Each row was made from one walk, in order. Every step used is in the known rows, and no mark comes twice. Write each row's walk.
Known rows:
bezibu/tika/vonamu/sisu: -2 21 25 -1 6 19 6 30 0 4 5 17 -20 7 28 -34 -1 -18 -8 -1 -8 -8 -1 -29 0 -5 20 -8
todon/bezibu/kitif: 38 16 25 5 -12 22 1 -6 35 -20 6 41 -40 2 -20 -24 17 13 -21 -19 20 -7 -14 22 -54 -52 21 -20
todon/bezibu/tika/kifoz/sisu/vonamu/nare: 2 -29 37 5 5 16 3 -3 -9 29 53 -42 -10 35 -3 25 -38 33 -41 -31 8 -15 7 -23 3 -34 7 -6
kitif/bezibu/tika: 14 15 16 -14 20 21 8 -4 -16 4 10 31 26 6 8 -18 -17 -25 3 -10 -11 -18 24 -2 -18 -61 3 -10
nare/vonamu/sisu/kifoz/tika/bezibu/kitif: -20 -8 -10 6 17 -45 -14 22 1 10 -26 15 -36 -48 34 -4 -1 -6 15 -3 1 -33 29 0 -61 46 16 -8
tika/kifoz/sisu/vonamu/nare/zikisi: -28 -38 5 23 -8 -1 12 -14 -30 39 19 -41 3 10 -14 14 -26 19 -30 -4 -4 0 -10 -20 34 -25 3 3
konisan/sisu/kifoz/tika: 27 14 -52 -30 -12 0 -6 2 0 -42 -37 5 7 -16 -9 -8 0 16 13 3 6 0 -2 17 -8 30 1 12
tika/kifoz/sisu/vonamu/nare: 0 -26 -15 31 -3 -1 8 -24 -21 48 31 -33 5 25 -20 8 -23 17 -45 -9 -4 11 4 -19 13 -26 -3 11
vonamu/nare/konisan/sisu: 19 24 -10 -13 15 11 -13 10 19 32 -2 -13 44 17 -16 -24 -58 14 -11 15 -19 31 -25 -33 18 3 10 18
zikisi/sisu/vonamu/nare/kifoz/tika/bezibu/kitif: -17 -15 0 32 23 -33 -13 -16 8 0 16 -9 -34 13 27 42 -11 -4 17 -15 -13 -17 37 23 -9 72 -23 -19
todon/bezibu: 40 8 21 -11 -6 23 -8 -11 36 0 10 37 -21 -10 -30 -10 29 17 -16 -8 19 4 -22 14 -25 -57 10 -4
todon/bezibu/tika/vonamu/nare/zikisi/sisu: -21 5 85 8 -4 25 -12 28 25 -35 41 -21 -35 15 25 20 15 5 18 -13 12 -16 -24 -3 28 -6 0 -27
todon/bezibu/tika: 30 13 40 -21 7 30 1 6 24 -15 22 28 -19 3 -9 -3 14 11 -2 -17 17 -14 -8 3 -20 -53 17 -10
tika/vonamu/nare/zikisi/sisu/kifoz: -34 -7 16 24 -28 -8 -1 10 5 -34 5 -32 -1 3 8 14 36 -3 29 5 12 12 -20 17 37 21 -11 -3
sisu/vonamu/nare/zikisi: -36 -24 29 -14 13 -12 19 -16 -19 17 -1 -12 29 3 -32 26 -8 -1 -15 12 3 11 -23 -19 36 -18 -12 4
kifoz/tika/vonamu/nare: 11 17 -24 5 -13 5 -4 13 13 7 -5 15 -17 5 18 -21 9 -23 -8 15 -21 5 -9 -22 -5 23 -12 3
sisu/kifoz/tika/vonamu: 24 5 -47 -4 -34 -2 1 11 12 -50 -29 22 -23 -13 17 -19 39 -10 19 1 1 2 -3 9 -20 30 -3 3
sisu/vonamu/nare/kifoz/tika/bezibu/todon: -5 -20 -6 6 31 -18 -3 -12 -18 46 -1 -11 1 -3 25 32 -37 2 -1 23 -23 -30 25 -1 -21 67 -26 -4
konisan/sisu: 36 28 -12 -8 2 20 -7 -1 3 -20 -6 19 4 -10 -28 -26 -14 20 -14 6 3 12 -19 0 2 -24 8 7
kifoz/sisu/vonamu/nare/zikisi: -40 -17 17 0 -7 -5 23 -43 -33 23 19 -34 2 24 -36 25 -12 14 -31 3 10 6 -20 -7 31 -18 1 6
sisu/kifoz/tika/vonamu/nare: 1 -1 -42 -4 -27 -11 4 15 5 -12 -22 -5 3 3 17 -11 17 -19 6 13 -9 8 -4 -6 -6 41 -13 9
tika/bezibu: 33 2 1 23 11 1 -7 -4 5 25 16 40 -16 -19 -10 -27 29 2 -13 5 -4 -14 -4 -2 -18 -24 -2 -1
sisu/vonamu/nare: -7 -10 11 -6 17 -11 17 -24 -9 28 12 -4 32 18 -39 20 -7 -2 -27 7 1 23 -5 -17 15 -22 -16 11
zikisi/sisu/kifoz: 12 9 -10 20 -12 -3 0 -24 16 -29 9 2 -1 0 -26 21 61 5 30 -11 26 16 4 49 3 -14 -5 9
nare/vonamu/sisu: -15 10 17 -3 24 -7 -12 3 15 32 -8 26 -7 -37 -11 2 -2 -6 1 10 7 19 -1 -16 -11 -33 22 11

Write each row's walk:
-24 -7 -2 -12 7 -25 -7 4 5 10 -23 3 13 -40 -11 14 5 1 16 7 19 23 5 -2 -12 -15 21 17
nare/vonamu/sisu/kifoz
-8 -3 -13 -14 -4 -10 9 -8 -2 31 -23 3 19 -9 -20 -13 25 -1 -3 8 10 7 -3 12 -8 -11 13 14
vonamu/sisu/kifoz
3 -1 9 -19 19 -6 3 -11 -17 4 4 -22 38 15 -42 12 -48 22 -37 8 -1 21 -13 -23 25 2 -15 11
konisan/sisu/vonamu/nare
-46 -9 42 6 -6 -1 3 19 -23 -36 14 -37 28 14 42 16 -9 -23 37 -8 -5 -19 13 8 28 6 -17 -21
kitif/bezibu/tika/vonamu/nare/zikisi/sisu/kifoz
38 16 14 37 17 13 0 -5 -9 39 19 26 -18 -12 -1 -25 16 7 -13 19 -4 -39 -2 10 -44 -12 -5 -5
tika/bezibu/todon
-20 -13 9 12 13 -14 -4 -36 11 0 20 -20 14 18 -17 58 -4 2 16 -4 3 38 14 23 37 11 -18 4
zikisi/sisu/vonamu/nare/kifoz
-2 0 -12 -1 -20 -5 3 14 5 -1 -22 6 -3 -8 5 -31 23 -4 -8 6 6 12 -8 -1 -9 11 11 4
tika/vonamu/sisu/kifoz
-19 -3 -27 -26 -26 -7 -6 36 -13 -47 -40 -31 9 -14 23 -14 -26 8 10 18 -9 -5 -28 -15 24 65 -6 0
konisan/sisu/kifoz/tika/vonamu/nare/zikisi
21 2 -9 23 -1 33 -1 0 -27 25 31 3 0 12 25 -29 -33 -5 -12 -25 -18 -29 35 -5 -20 -66 16 -12
kitif/bezibu/tika/kifoz/sisu
30 2 -4 17 11 25 4 33 3 6 16 20 -1 -8 16 -19 -1 -6 9 -11 -13 -10 10 -15 2 -49 20 -1
bezibu/tika/kifoz
-5 -9 -35 -39 15 -12 -11 -11 -6 -11 -25 -19 23 2 -2 29 -65 15 -3 10 -15 20 10 -9 24 57 -13 8
konisan/sisu/vonamu/nare/kifoz/tika
27 11 -31 -18 -15 4 -2 -1 -6 -39 -21 -4 24 -13 -29 -16 -6 25 0 3 15 13 -12 16 -1 -4 8 13
konisan/sisu/kifoz
-5 -4 -23 6 4 -30 3 11 -5 31 -27 14 -31 -15 26 -28 17 -8 -5 -3 -7 -48 21 13 -53 50 7 -11
vonamu/sisu/kifoz/tika/bezibu/kitif
-1 8 -36 -10 -12 8 -17 13 24 4 -38 32 -38 -16 45 -23 -2 -18 11 10 -22 7 8 -4 -7 46 14 -6
nare/kifoz/tika/vonamu/sisu
-32 7 32 22 5 4 1 -13 7 18 20 -13 2 7 -17 23 30 -6 19 9 4 8 -19 15 42 -19 -7 1
vonamu/nare/zikisi/sisu
-10 0 1 -5 2 16 -6 22 -12 -4 5 3 30 15 51 -21 -64 -33 9 4 -32 4 27 -20 1 -7 -1 -16
kitif/bezibu/tika/vonamu/nare/kifoz
10 4 25 17 13 -2 3 -40 13 -23 24 10 -11 8 -36 42 42 6 7 -18 23 19 4 25 16 -20 -18 1
zikisi/sisu/vonamu
-41 -2 35 14 -15 -2 9 26 -8 -48 19 -43 3 15 28 21 20 -10 43 -3 8 -5 -7 7 44 23 -3 -8
bezibu/tika/vonamu/nare/zikisi/sisu/kifoz
-10 0 -36 -27 -5 -14 5 -5 3 30 -38 10 1 -11 0 -4 30 -9 8 7 1 -5 7 13 -16 22 7 12
vonamu/sisu/kifoz/tika
-3 8 -23 19 -24 -12 -9 4 18 -28 2 -18 -14 11 20 17 42 -15 27 0 0 9 5 19 8 54 -24 4
zikisi/sisu/kifoz/tika/vonamu/nare
-15 -3 13 -21 0 3 5 25 -23 -3 -13 -1 25 4 39 -31 -21 -25 -1 -8 -8 -22 25 -10 -20 -5 6 -14
kitif/bezibu/tika/vonamu/sisu/kifoz
25 5 3 -20 13 4 0 -17 -9 -33 -5 6 13 -2 -41 5 -27 27 -25 -5 12 16 -11 -7 12 -9 -5 5
konisan/sisu/vonamu
17 4 -50 -17 -16 -6 8 -11 7 -15 -28 20 -2 -15 -8 1 41 -9 22 2 6 0 4 24 -18 6 0 13
sisu/kifoz/tika
